Each row was made from one path, in order. Every step used is in the known rows, and no mark comes twice. Write each row's path.
Known rows:
R, M: -11.6; 11.7; 1.3; -10.9; -12.2; -6.8; 8.8; -41.4; 3.9; -2.2; 2.9; -1.2; -14.1; 0.9; -7.1; 14.9; -10.9; 3.6; -63.6; 0.6; -22.7; -23.6; -10.6; -10.1
P, Q, R, M: -3.0; 46.2; 1.7; -3.2; -36.5; 4.0; 13.4; -44.4; 1.0; 8.4; -7.5; -3.9; -14.9; -4.9; -8.0; 22.5; 1.1; 6.8; -58.9; -15.1; -11.5; -9.1; -11.0; -3.1
R, M, K: 11.1; -15.8; -8.5; 15.5; -7.8; -26.0; 0.0; -14.9; -12.9; -35.5; -3.5; 10.2; -14.4; -3.4; -15.5; 11.4; -1.4; -5.9; -46.6; 11.1; -19.9; -37.5; -15.3; 4.1
M, K, Q, E: 16.3; -27.5; -2.0; -2.2; -8.6; -9.1; -1.8; 24.1; -12.8; 15.1; -4.8; -3.0; 7.5; 4.3; 6.7; -20.8; -2.4; -30.7; 62.2; 14.3; -19.1; -4.6; -12.6; 15.2
E, J, D, Q, R: 1.0; 30.1; -8.5; -1.4; -29.9; 17.4; 15.9; -1.3; 0.4; 8.8; -1.4; -5.2; 5.4; -2.5; 7.2; 10.6; 21.1; 14.5; -5.6; -17.5; 6.8; 20.6; -15.5; 9.0
Q, R, M: -7.0; 41.0; 0.3; 6.6; -33.5; 0.1; 23.1; -41.0; 3.4; 20.9; -5.2; -6.3; -17.8; 3.9; -6.1; 4.9; -2.7; 0.4; -65.8; -6.0; -18.5; -20.9; -17.1; -11.3
D, Q, E, J: 5.5; -30.9; -2.6; 0.7; 7.7; 13.2; 6.5; 23.2; 5.6; -10.2; 11.4; 3.2; 4.0; 1.8; 0.6; 12.0; 13.7; 4.5; 23.4; 9.9; 27.2; 8.6; 2.3; 4.1
E, J, R, Q, D: 0.1; 3.1; 11.3; -7.0; 13.5; 10.3; -18.7; 7.4; 8.1; 22.4; -7.8; 5.9; 23.3; -1.4; 1.1; -42.7; 4.1; 3.2; -24.0; -12.3; 31.3; 15.1; -7.6; -13.8
R, Q, E: 8.6; -3.4; 9.2; -0.5; -32.8; 5.3; 10.7; 14.4; 4.4; 34.9; -12.5; 3.1; 5.7; -3.4; 1.4; -25.8; 3.9; -14.5; -1.9; -7.2; -15.8; -5.2; -20.3; -4.4
J, R, M, K, Q, D, B: 10.2; -10.8; 1.1; -12.1; 13.3; -13.9; -19.3; 19.8; -12.5; -17.2; -6.2; 8.3; 15.7; 2.6; 13.1; -31.5; -17.2; 7.8; 4.0; 5.0; -16.3; 4.0; -23.9; 6.1
D, Q: -5.7; -19.8; -10.1; -43.7; -28.6; 7.9; 4.9; -6.1; -13.7; -27.3; 2.4; 5.0; 13.8; -10.3; 10.5; 21.6; 1.6; 15.6; 2.2; -4.1; -11.4; 2.5; -23.5; 6.6
J, D: -6.4; -2.8; 2.3; -13.6; 14.9; -3.9; -21.8; -8.3; 0.2; 0.6; 9.6; -2.7; 7.6; -4.4; -3.6; 9.6; 4.4; 18.8; -2.4; -15.9; -16.9; 32.8; 20.2; 11.6
M, R, Q, E, J, D, B: 11.9; 0.6; 2.4; 5.2; 17.5; -7.8; -2.5; 34.2; 11.2; -23.2; -3.3; 9.4; 7.9; -4.5; 3.4; 2.5; 6.1; 19.6; -1.9; -10.5; -12.0; 5.8; 1.4; 7.8
E, J, D: -4.9; -2.8; 1.4; 1.1; 39.2; 4.9; -17.7; 2.6; 13.4; -11.8; 16.8; -3.2; 1.4; 1.1; -8.8; 21.0; 11.6; 20.3; -7.2; -9.8; 11.9; 31.0; 34.7; 10.9
M, K, Q, D, B: 16.9; -15.4; 1.4; -21.6; 18.2; -3.3; -15.2; 34.8; -14.8; -11.2; -12.3; 5.3; 19.3; 3.4; 8.0; -34.3; -19.5; 4.0; 11.6; 7.8; -18.0; 4.6; -18.1; 15.0
P, J, D, B: 4.2; 9.5; 6.2; -9.3; 19.7; -9.8; -14.7; 18.4; 2.5; -18.9; 4.4; 4.6; 2.6; -7.6; 0.0; 6.3; -1.8; 29.6; 0.0; -16.1; -23.1; 34.1; 10.3; 12.6
M, K, Q, E, J: 12.2; -22.7; -2.6; 12.6; 25.6; 8.1; 3.1; 28.8; 5.4; -3.5; 4.5; -3.4; -2.5; 10.6; -5.0; 6.7; 4.1; -15.3; 37.5; 19.6; 24.4; -7.7; 19.0; 8.5
J, K, Q, D: -4.4; -6.7; 5.9; -22.1; 31.4; 12.8; -17.4; 15.0; -3.7; 26.9; -1.5; -11.2; 17.1; 3.4; 5.9; -46.1; -14.9; -16.8; 33.9; 6.9; 6.0; 25.8; 2.1; 7.0
D, Q, E, J, R: -10.0; -39.6; -2.7; 13.3; -0.5; -13.1; -15.6; -4.1; -13.7; -12.5; 16.0; 10.7; 8.8; -3.6; 9.8; 21.2; 11.5; 22.3; 63.4; 2.9; 30.4; 17.2; 24.7; -15.9
K, Q, R: 1.1; 42.4; -3.7; -8.8; -25.2; 19.1; 24.9; -9.2; -8.9; 43.7; -19.5; -19.7; -2.7; 11.4; 2.1; -0.7; -11.2; -13.7; 19.6; -1.8; -8.9; -12.0; 7.9; 3.2
D, Q, R, M, K: 14.4; 4.7; -13.2; 19.8; -30.7; -19.8; 12.1; -13.9; -11.8; -31.8; -7.1; 8.4; -12.4; -5.3; -7.4; 8.6; 10.2; -6.8; -48.9; 4.1; -16.0; -30.9; -36.1; 6.7
M, R, Q, D, B: 15.4; -0.1; 6.7; -19.5; 2.3; -0.8; -2.4; 29.3; -3.4; -3.5; -22.1; 10.5; 22.3; -6.3; 4.1; -34.3; -11.7; 10.3; -20.1; -6.6; -13.6; -7.6; -18.7; -1.2
E, J: -1.8; -16.5; -0.5; 0.5; 30.1; 16.5; 5.5; 2.8; 3.5; -11.2; 4.2; -2.0; -6.8; 7.1; -16.7; 31.2; -4.1; 12.6; -2.7; 11.7; 29.6; -11.6; 42.9; -3.7
D, Q, R, M: -7.2; 40.6; -5.2; -5.4; -46.7; 2.5; 25.7; -38.9; 5.0; 5.3; -1.7; -3.7; -11.1; -0.2; 3.6; 9.7; 4.7; 3.7; -67.2; -9.5; -17.8; -15.3; -39.2; -6.8
R, Q: -2.4; 28.8; 6.4; -16.5; -23.1; 16.0; 16.8; -7.3; 11.8; 14.6; -21.7; 0.7; -2.8; -1.4; -8.3; 4.5; -10.3; -2.6; -59.6; -15.5; -11.6; -32.1; -2.5; -12.1

Write each row's path:
5.0; 8.3; -9.5; -13.5; 4.9; -7.8; 4.5; -7.9; -3.3; -16.4; -7.3; -8.2; -8.3; 9.4; 0.6; 12.3; -16.5; -26.8; -2.4; 14.7; -21.6; -36.3; -6.9; 12.0	R, M, K, Q
-18.5; -23.9; -0.4; 31.2; 33.6; 13.3; 5.8; 6.7; -1.3; -12.8; 11.3; -2.6; -25.3; -1.7; -15.5; 27.6; -9.0; 8.6; 32.2; 14.2; 17.8; 1.4; 55.9; -8.1	E, J, K
-16.2; -5.3; -1.7; 10.6; -14.2; -18.0; -2.8; -34.5; 4.6; -17.7; 19.2; 8.9; -7.5; -1.6; 8.5; 19.5; 7.7; 14.3; -22.4; -1.1; 7.5; -2.6; -12.4; -19.3	D, Q, E, J, R, M
5.9; 10.1; 12.1; -23.2; 4.2; 17.1; -8.1; 9.4; 7.4; 32.4; -16.2; 1.0; 23.5; -1.9; -2.1; -52.9; -3.0; -5.5; -45.8; -12.8; 9.2; 9.8; -22.0; -4.5	R, Q, D
-13.3; -32.5; 1.5; 40.2; 25.0; 9.3; 3.9; 19.2; 0.0; -2.4; 13.6; -0.6; -21.5; -2.9; -10.3; 10.3; -1.5; 0.5; 50.2; 15.7; 15.2; 11.4; 44.3; -5.6	Q, E, J, K
10.9; 9.2; 8.9; -21.1; 4.1; 5.7; -2.9; 10.5; 7.0; 24.1; -22.6; 2.5; 28.5; -9.4; -2.5; -49.5; 5.9; -11.8; -29.4; -10.9; 11.0; -4.5; -18.6; -7.7	M, R, Q, D
-9.7; -39.0; 1.1; 21.7; 7.7; -13.5; -18.3; -5.7; -15.2; -1.6; 14.1; 9.3; 4.8; -0.8; 2.3; 16.4; 5.9; 20.2; 62.2; 4.7; 29.9; 13.3; 40.8; -19.7	Q, E, J, R
-10.6; 19.3; 5.0; 7.1; -9.0; 6.2; 4.7; -11.2; 11.6; 3.3; -10.2; 6.2; -3.2; -0.1; -3.2; 18.7; -1.0; 11.3; -29.1; -14.9; 19.5; -22.6; 18.3; -26.1	E, J, R, Q
0.7; 4.2; -10.2; 0.5; 15.9; -12.6; -1.5; -8.9; -2.0; -25.1; -0.9; -4.9; -8.9; 10.7; 2.6; 21.0; -10.4; -19.4; 10.0; 16.0; -1.5; -31.1; 4.9; 4.9	E, J, R, M, K, Q
-10.2; 38.6; 9.6; 1.3; -18.2; -2.1; 2.3; -16.1; 12.9; 12.3; -10.9; 4.5; -3.5; -9.3; -3.0; 10.3; 2.7; 8.3; -23.5; -25.8; 9.2; -6.0; 13.3; -25.5	P, J, R, Q
3.4; -4.3; 6.0; -39.9; 25.0; 13.7; -18.1; 10.8; -5.0; 30.7; -6.4; -10.8; 27.2; 6.4; 6.8; -47.2; -13.4; -14.7; 17.7; 4.1; 5.8; 19.7; -5.8; 9.6	K, Q, D
-12.6; 50.5; -2.4; 17.6; -13.0; 8.3; 27.5; -29.4; 15.2; 16.8; -0.1; -13.6; -27.4; 10.0; -2.1; 12.1; -5.2; -12.0; -42.5; 1.9; -6.9; -22.2; -5.6; -8.6	E, J, K, Q, R, M
13.4; -17.0; -2.0; 1.2; -13.1; -11.9; 0.4; 14.0; -6.2; 13.2; -2.3; -2.9; 1.8; 3.7; 7.7; -20.4; -1.1; -31.9; 38.3; 13.5; -22.6; -8.4; -24.4; 12.5	R, M, K, Q, E
5.3; -30.5; -1.5; -16.7; -27.3; -5.1; -9.0; 17.7; -4.8; 3.0; 11.7; 6.2; 19.9; -11.2; 17.9; -16.0; 21.3; 1.8; 38.9; -8.2; -17.7; 38.2; -34.8; 15.8	J, D, Q, E
-1.0; -7.7; 5.3; 5.1; 0.7; 0.7; 2.8; 22.1; 1.0; 30.9; 4.7; -10.4; -3.3; -1.5; 7.4; -18.5; -1.4; -27.3; 80.9; 7.9; -11.8; 20.4; 7.5; 7.1	P, J, K, Q, E
-17.3; 2.7; -3.0; -12.8; 16.7; 10.8; 5.5; 1.1; -4.9; 7.1; -2.1; -16.5; -11.8; 5.8; 3.6; 14.5; -26.8; -17.6; 55.5; 12.6; -16.0; -7.8; 32.7; 3.9	J, K, Q
15.2; 5.7; -9.8; 27.9; -21.2; -20.0; 10.3; -16.0; -12.4; -20.0; -9.6; 6.3; -16.3; -1.6; -14.3; 5.0; 4.2; -8.3; -46.3; 6.1; -16.3; -35.4; -19.8; 3.9	Q, R, M, K
1.2; 17.7; -7.1; -3.6; 9.6; -19.0; -3.3; -11.9; -0.6; -17.6; -1.3; -6.6; -9.6; 4.7; 2.9; 15.5; -7.9; -21.7; 15.3; 8.4; -8.6; -22.1; 1.1; 5.0	P, J, R, M, K, Q
10.8; -2.7; 1.6; -21.9; 22.5; -1.0; -18.0; 9.6; -2.5; 9.3; -5.5; -4.9; 19.7; 5.4; 4.0; -47.6; -6.1; -22.8; -8.1; 8.7; 2.2; 6.4; -25.1; 12.9	R, M, K, Q, D
13.7; 10.3; -13.3; 29.3; -12.0; -17.5; 6.2; -7.2; 0.3; -38.9; 1.8; 7.9; -12.9; -3.3; -7.7; 13.4; 20.0; -2.2; -52.2; 0.5; -4.2; -18.1; -29.9; 11.0	E, J, D, Q, R, M, K
-8.2; 54.5; -1.6; -2.3; -27.8; 4.1; 24.9; -37.9; 8.9; 24.7; -7.1; -13.6; -16.9; 9.9; 1.2; 5.7; -8.7; -12.0; -51.6; -2.7; -21.0; -25.8; -17.2; -6.6	K, Q, R, M
10.3; -13.0; 10.7; -40.9; 13.8; 11.2; -34.9; 1.4; -15.1; 7.5; -6.7; 3.1; 30.1; -14.7; -5.5; -23.5; 1.3; 11.5; 5.5; -12.8; 19.0; 42.9; 6.9; 13.6	P, Q, D
-5.5; -10.3; -9.6; -29.4; 0.8; 8.3; -7.2; 5.8; 7.5; -37.9; 17.4; 4.2; 14.0; -9.1; 12.0; 28.8; 20.7; 23.6; -5.2; -13.1; 5.9; 30.3; -14.4; 15.9	E, J, D, Q
1.1; -12.3; 3.3; 8.7; 31.0; 1.8; -18.8; 14.4; 14.3; 0.3; 18.5; -1.2; 5.2; 0.4; -3.8; 5.5; 19.0; 12.6; 10.8; -8.5; 10.1; 40.1; 22.9; 13.3	Q, E, J, D
9.1; -14.3; -1.9; 16.8; 23.5; 4.8; 6.2; 20.1; 12.6; -5.7; 6.9; -2.3; -7.8; 11.8; -4.6; 7.3; 5.9; -17.2; 14.7; 18.4; 20.7; -12.0; 7.2; 6.0	R, M, K, Q, E, J
-13.2; -33.1; -2.1; 31.8; 14.9; 10.1; 6.2; 21.1; 0.5; -12.6; 16.7; 1.0; -17.5; -5.6; -3.7; 13.6; 3.1; 2.9; 49.7; 13.0; 15.8; 15.6; 28.2; -2.7	D, Q, E, J, K
1.5; -9.5; 8.7; 8.4; -35.3; -5.8; -0.2; 6.1; -1.6; 32.4; -7.7; 8.4; 8.0; -5.6; 7.1; -22.2; 6.5; -6.2; 20.7; -10.3; -8.0; 2.1; -11.6; -13.1	J, R, Q, E
-15.2; -4.3; 1.5; 18.3; -5.1; -19.1; -4.2; -37.1; 4.5; -6.6; 16.3; 6.4; -11.6; 1.7; 1.2; 16.0; 2.8; 11.9; -22.1; 1.8; 6.8; -8.6; 3.9; -21.9	Q, E, J, R, M
4.9; -18.3; 0.6; 2.5; 25.1; 15.2; 6.3; 24.1; 9.5; 8.0; 5.8; -6.9; -1.0; 12.2; -2.2; 8.0; 0.6; -11.5; 37.9; 15.8; 24.2; -2.1; 23.5; 4.6	K, Q, E, J
0.5; 30.6; -8.3; -9.3; -41.4; 13.5; 14.4; -6.8; -6.3; 14.9; -4.4; -5.0; 8.4; -5.1; 9.3; 3.8; 17.6; 13.0; -3.9; -20.7; -7.6; 21.1; -22.8; 9.6	J, D, Q, R
-18.3; 3.1; 6.0; 23.5; 21.3; 0.4; 3.9; -0.8; 0.8; 0.2; 9.9; -5.8; -25.4; -14.8; -15.8; 15.4; -3.5; 4.6; 40.7; -1.3; 2.7; 25.7; 47.9; -8.0	P, J, K
9.1; -29.5; -11.8; 30.2; -12.2; -34.2; -8.3; -7.2; -11.4; -48.3; 9.0; 17.5; -7.4; -7.3; -1.0; 14.0; 15.2; -0.3; -12.8; 9.9; 1.0; -20.1; -24.4; -0.9	D, Q, E, J, R, M, K
-16.6; 3.8; 0.3; 12.6; -2.5; -17.5; -4.3; -34.0; 7.3; -4.3; 15.3; 1.7; -11.6; 5.6; 5.8; 17.4; -0.9; 2.6; -12.4; 3.6; 5.3; -9.9; 3.2; -18.6	K, Q, E, J, R, M
7.6; -2.7; 8.2; -7.1; 12.4; 2.9; -12.5; 27.1; -1.0; -5.6; -10.4; 12.4; 17.1; 0.4; 6.3; -29.0; -11.1; 21.1; -17.0; -6.5; 4.3; 7.0; -11.0; -5.5	E, J, R, Q, D, B
-13.2; -0.1; 2.8; 12.8; -5.8; -17.2; -11.8; -38.1; 2.0; -15.5; 14.8; 8.0; -10.0; -4.9; 0.6; 27.9; 6.1; 16.2; -17.2; -4.8; 11.7; 1.9; 9.5; -16.7	P, Q, E, J, R, M
6.2; -29.8; 2.5; 12.0; 18.9; 12.1; 4.9; 20.5; 4.9; 5.4; 7.9; 0.4; -1.9; 6.0; -9.5; 7.4; 6.7; 0.8; 21.8; 13.0; 26.7; 1.4; 25.3; 0.0	Q, E, J
-6.2; 40.5; -4.5; 16.4; -8.1; 23.9; 27.6; -0.4; -1.3; 34.1; -11.1; -20.9; -15.7; 12.0; -1.1; 8.1; -8.2; -14.6; 35.0; 3.1; 5.1; -7.4; 24.9; 0.5	E, J, K, Q, R
4.2; -10.2; 4.7; -19.3; 21.3; 4.8; -12.5; 31.1; -10.4; -2.2; -7.8; 0.9; 13.7; 2.6; 10.1; -32.2; -25.2; 6.8; 22.6; 6.2; -17.5; 13.8; -6.3; 9.8	J, K, Q, D, B
